What can hang from each mark:
N: Q W
W: N
R: B
B: Q R
Z: Q U
Q: B N Z
J: R

Known rows, with every way that one mark hangs from another:
J[R[B[Q]]]: [-0.01 -0.92 -0.22  0.90  2.62 -7.59 -2.01 -1.47  0.52  0.68 -0.36  0.59
 -0.84 -1.11 -0.95  1.45 -2.35 -3.20  0.16  1.07 -1.81]
Q[B N[W] Z[U]]: [-1.51 -2.74 -0.23  1.50  0.28  8.57  4.53  2.25  2.22  4.90  1.85 -0.12
 -0.11  3.07 -0.35  0.77 -4.93 -2.58  3.07 -0.57  1.06]
Z[Q[N]]: [ 0.15 -1.20 -2.17  1.14  0.54  5.04 -0.62  0.53  2.20  0.75  0.96 -0.15
  0.04  2.02 -0.72  1.86 -3.56 -1.92  0.47  2.53 -0.60]
N[Q[B Z]]: [-0.21 -0.27  1.13  2.08 -1.46  3.35  5.08  1.20  1.08  2.04  0.82  0.13
 -1.27  1.48 -1.40 -0.52 -3.15 -1.84  2.79  0.67 -0.39]
N[Q[B Z[U]] W]: [-0.09 -1.16  1.53  1.75  0.00  7.39  5.16  2.47  1.62  2.69  0.36 -0.05
 -1.68  1.89 -0.68 -0.34 -4.06 -2.55  4.00  0.00  0.37]
J[R[B[Q[N Z]]]]: [-1.37 -0.93  0.22  2.17  2.12 -3.66  1.33 -0.44  1.59  3.74  0.32 -0.03
 -0.34  0.97 -0.72  1.78 -4.19 -3.25  1.52  0.27 -1.01]
B[Q]: [-0.48 -0.16 -1.04  0.34  1.30 -0.39 -0.44 -0.77  0.80 -0.66  0.70  0.83
 -0.41 -0.95 -0.92  1.23 -1.05 -0.85  0.93  2.12 -1.49]
Q[B Z[U]]: [-1.93 -1.56 -1.10 -0.22 -0.28  3.06 -0.46  1.02  0.22  3.54  1.28  0.41
 -0.02  2.91 -0.90  1.04 -2.58 -2.44  2.05  0.66 -0.53]
N[Q W]: [ 2.25 -0.90  1.22  2.15  0.25  5.18  5.11  1.00  2.05 -0.64 -0.26  0.27
 -1.65 -1.38 -0.68 -1.29 -3.35 -1.26  2.52  0.97 -0.33]
Q[B]: [-0.20 -1.77 -0.86  0.63 -0.74  0.47  0.94 -0.28  0.79  1.27  1.59  0.81
 -0.25  0.89 -1.25  0.09 -2.15 -1.82  0.61  0.73 -0.58]
Q[B N Z]: [-1.57 -1.91 -0.55  1.78 -1.21  4.60  4.61  0.97  1.64  4.34  2.29  0.07
  0.21  2.96 -1.05  0.52 -4.01 -1.91  1.95  0.17  0.23]
Z[Q U]: [-0.29 -1.00 -2.63 -0.99  1.38  3.60 -5.57  0.82  0.92  0.03  0.03  0.17
 -0.30  2.17 -0.51  2.25 -2.20 -2.46  0.63  3.00 -1.30]
Q[B N[W] Z]: [-0.54 -2.50  0.61  2.79  0.18  7.15  7.99  1.44  2.12  4.64  2.57 -0.07
 -0.26  1.87 -0.73  0.06 -4.65 -2.70  2.76 -1.01  0.96]
R[B[Q[Z[U]]]]: [-1.78  0.39 -1.01 -0.87  2.94 -1.42 -1.93  0.20 -0.14  3.10  0.15  0.32
 -0.50  1.74 -0.94  3.17 -2.11 -3.54  1.48  1.58 -1.05]
W[N[Q[B Z]]]: [-0.58 -1.51  1.13  4.81 -0.24  6.46  5.29  0.88  1.57  2.18 -0.03 -0.07
 -1.90  0.92 -0.94 -0.43 -4.38 -4.24  2.94  0.70 -0.20]
Z[U]: [-0.60 -1.69 -2.14 -1.23  0.04  2.07 -3.93  0.48  0.79  0.63  0.05  0.68
  0.06  0.89 -0.65  0.89 -2.19 -1.23  0.95  1.96 -1.19]
B[R]: [ 0.65 -2.01 -0.97 -0.67  1.50 -2.41 -3.58  0.12 -0.32  1.44  1.16  0.72
 -0.04  0.12 -0.98 -1.33 -2.82 -1.10  0.79  2.07 -1.39]
R[B[Q[Z]]]: [-0.95  0.64 -0.11  0.75  2.76 -2.90  1.62 -0.65 -0.32  2.80  0.76  0.34
 -0.67  0.59 -1.25  2.51 -1.78 -3.73  1.11  1.19 -1.10]
R[B]: [ 0.74 -1.10 -1.02 -0.01  1.02 -2.87 -0.22 -0.79 -0.06  1.67  0.48  0.59
 -0.51  0.46 -1.28  1.25 -2.39 -3.48 -0.29  1.25 -0.82]
Z[Q[B[R] N] U]: [-1.27 -2.72 -2.24 -0.79  1.81  3.10 -5.20  1.85  1.41  3.39  1.54 -0.17
 -0.32  4.83 -0.69  1.33 -4.79 -1.89  0.85  2.52 -0.04]

Rows:
[-0.74 -2.05  0.05  0.47  1.10 -1.43 -0.06  0.82 -0.72  4.39  2.38  0.37
 -0.20  2.10 -1.23 -1.25 -3.20 -2.41  1.89  0.70 -0.72]
Q[B[R] Z]
[-1.41  0.14 -0.45  1.29  2.06  0.13  3.35 -0.12  1.18  3.86  1.20 -0.02
 -0.32  1.62 -1.12  2.80 -3.47 -3.01  1.25  1.06 -0.29]
R[B[Q[N Z]]]
[-0.62 -0.08 -0.16  0.38 -0.77  5.04  0.01  1.85  1.06  1.33 -0.69  0.07
 -0.78  1.70 -0.73  0.20 -3.26 -1.25  3.16  1.87 -0.98]
N[Q[Z[U]]]
[ 0.93 -3.08 -0.34  1.79  3.04  4.48  1.74  1.63  1.75  3.34  2.41 -0.32
 -0.81  2.63 -0.73 -0.06 -5.15 -3.08  1.33  1.19  0.66]
Z[Q[B[R] N[W]]]
[-0.68 -0.85  0.51  2.59  2.32  6.27  6.36  0.93  2.47  2.88  1.77 -0.01
 -0.28  0.04 -0.38  0.95 -3.74 -1.75  3.07  0.35  0.04]
B[Q[N[W] Z]]
[-0.86 -1.13 -0.16  2.75  0.49  7.87  0.32  1.61  1.67  1.51 -1.63 -0.11
 -1.47  0.93 -0.40  0.19 -4.54 -3.56  3.36  1.92 -0.82]
W[N[Q[Z[U]]]]
[-1.29 -0.69  0.33  0.69 -1.24  4.79  1.79  2.08  1.00  2.30  0.06  0.13
 -1.22  2.72 -1.10  0.17 -3.48 -1.65  3.04  0.98 -0.36]
N[Q[B Z[U]]]
[-0.77 -1.36 -1.19  0.00  2.31 -0.86 -2.06  0.28  1.39  1.78  1.33  0.48
  0.00  0.50 -0.76  0.15 -3.75  0.25  1.27  2.37 -0.85]
B[Q[N] R]
[-0.61 -2.18 -2.05 -1.21  2.42  0.36 -6.98  1.30 -0.02  2.21  1.23  0.14
 -0.62  3.69 -0.91  0.83 -3.16 -2.86  0.66  2.58 -0.86]
Z[Q[B[R]] U]
[-0.41 -2.71 -1.44  1.24  1.60  8.80  1.23  1.97  2.88  2.27  1.37 -0.30
 -0.79  3.39 -0.40  2.01 -4.71 -3.12  1.54  0.99  0.87]
Z[Q[B N[W]] U]
[-0.87 -1.25  0.58 -0.15  0.37  1.40 -1.33  2.54  0.17  3.53  0.43  0.09
 -1.17  3.17 -1.06 -1.22 -4.33 -1.45  3.16  1.50 -0.51]
N[Q[B[R] Z[U]]]
[ 1.57 -0.47  1.93  2.70  0.39  6.39  7.09  1.63  1.53  1.38  0.20 -0.04
 -1.38 -0.49 -0.67 -1.31 -3.47 -2.23  3.62  0.35 -0.27]
N[Q[Z] W]
[ 0.47 -0.77  1.06  1.13  0.66  7.69  3.56  2.45  1.63  1.59 -0.49 -0.10
 -1.22  0.64 -0.41 -0.45 -3.84 -1.81  4.01  0.95 -0.24]
N[Q[Z[U]] W]
[-0.93 -0.38 -0.11  0.11  3.20 -2.47 -1.61  0.43 -0.54  2.53  1.55  0.47
 -0.21  0.29 -0.83 -0.11 -2.11 -1.21  2.17  2.02 -1.67]
B[Q[Z] R]
[-0.07 -3.15  0.90  1.93  1.83  4.37  5.16  1.81  1.24  5.86  2.94 -0.12
 -0.22  2.32 -0.75 -1.45 -5.54 -2.55  2.88 -0.40  0.82]
Q[B[R] N[W] Z]
[-2.20  0.11 -1.15 -0.47  1.82  1.88 -2.09  0.75  0.44  1.59  0.39  0.47
 -0.04  1.06 -0.57  1.98 -1.56 -1.45  2.35  1.93 -1.49]
B[Q[Z[U]]]
[ 0.33 -2.98 -0.03  2.11 -0.17  5.92  5.96  0.77  2.65  2.70  2.14  0.29
 -0.40  0.97 -0.68 -0.04 -4.47 -2.06  1.62 -0.28  0.94]
Q[B N[W]]
[ 0.58 -3.71  0.14  1.21  1.55  3.02  3.33  1.24  1.72  3.87  2.49  0.27
 -0.44  1.33 -0.78 -1.65 -5.28 -1.64  1.73  0.04  0.82]
Q[B[R] N[W]]
[ 0.54 -1.98  0.56  2.42  3.28 -2.28  2.88 -0.46  2.64  1.94  0.29  0.11
 -1.02 -1.06 -0.41  1.05 -4.66 -3.23  1.27 -0.02 -0.26]
J[R[B[Q[N[W]]]]]
[-0.38 -1.56  0.83  1.72  3.90  2.91  3.42  1.42  1.52  4.06  1.98 -0.07
 -0.30  0.49 -0.40 -0.37 -4.58 -1.57  3.18  0.81 -0.08]
B[Q[N[W] Z] R]
[-2.40 -1.11 -1.33 -0.93  2.71  1.84 -3.40  1.67  1.05  3.85  1.11  0.12
  0.24  2.66 -0.43  0.93 -4.28 -0.33  2.71  2.24 -0.79]
B[Q[N Z[U]] R]
[-1.69 -0.56 -0.41  0.12  2.98 -5.10 -3.42 -0.17  0.07  3.00 -0.49  0.25
 -0.61  0.94 -0.60  2.21 -2.79 -3.77  1.72  0.78 -1.72]
J[R[B[Q[Z[U]]]]]
[-0.84 -2.21 -0.52  0.95  0.90  9.06  3.12  2.06  2.31  3.95  1.06 -0.15
  0.25  1.85 -0.09  0.57 -4.68 -2.12  3.15  0.30  0.37]
Q[N[W] Z[U]]
[ 0.06 -0.98  1.47  1.31  0.15  0.32  2.12  1.72 -0.02  3.23  1.15  0.12
 -1.25  2.07 -1.37 -2.06 -3.91 -1.65  2.87  1.08 -0.57]
N[Q[B[R] Z]]
[-1.70 -1.07 -0.33  1.13  2.38  7.70  2.97  1.72  2.52  3.08  0.93 -0.05
 -0.15  1.11 -0.08  1.80 -3.93 -1.50  3.54  0.67  0.11]
B[Q[N[W] Z[U]]]
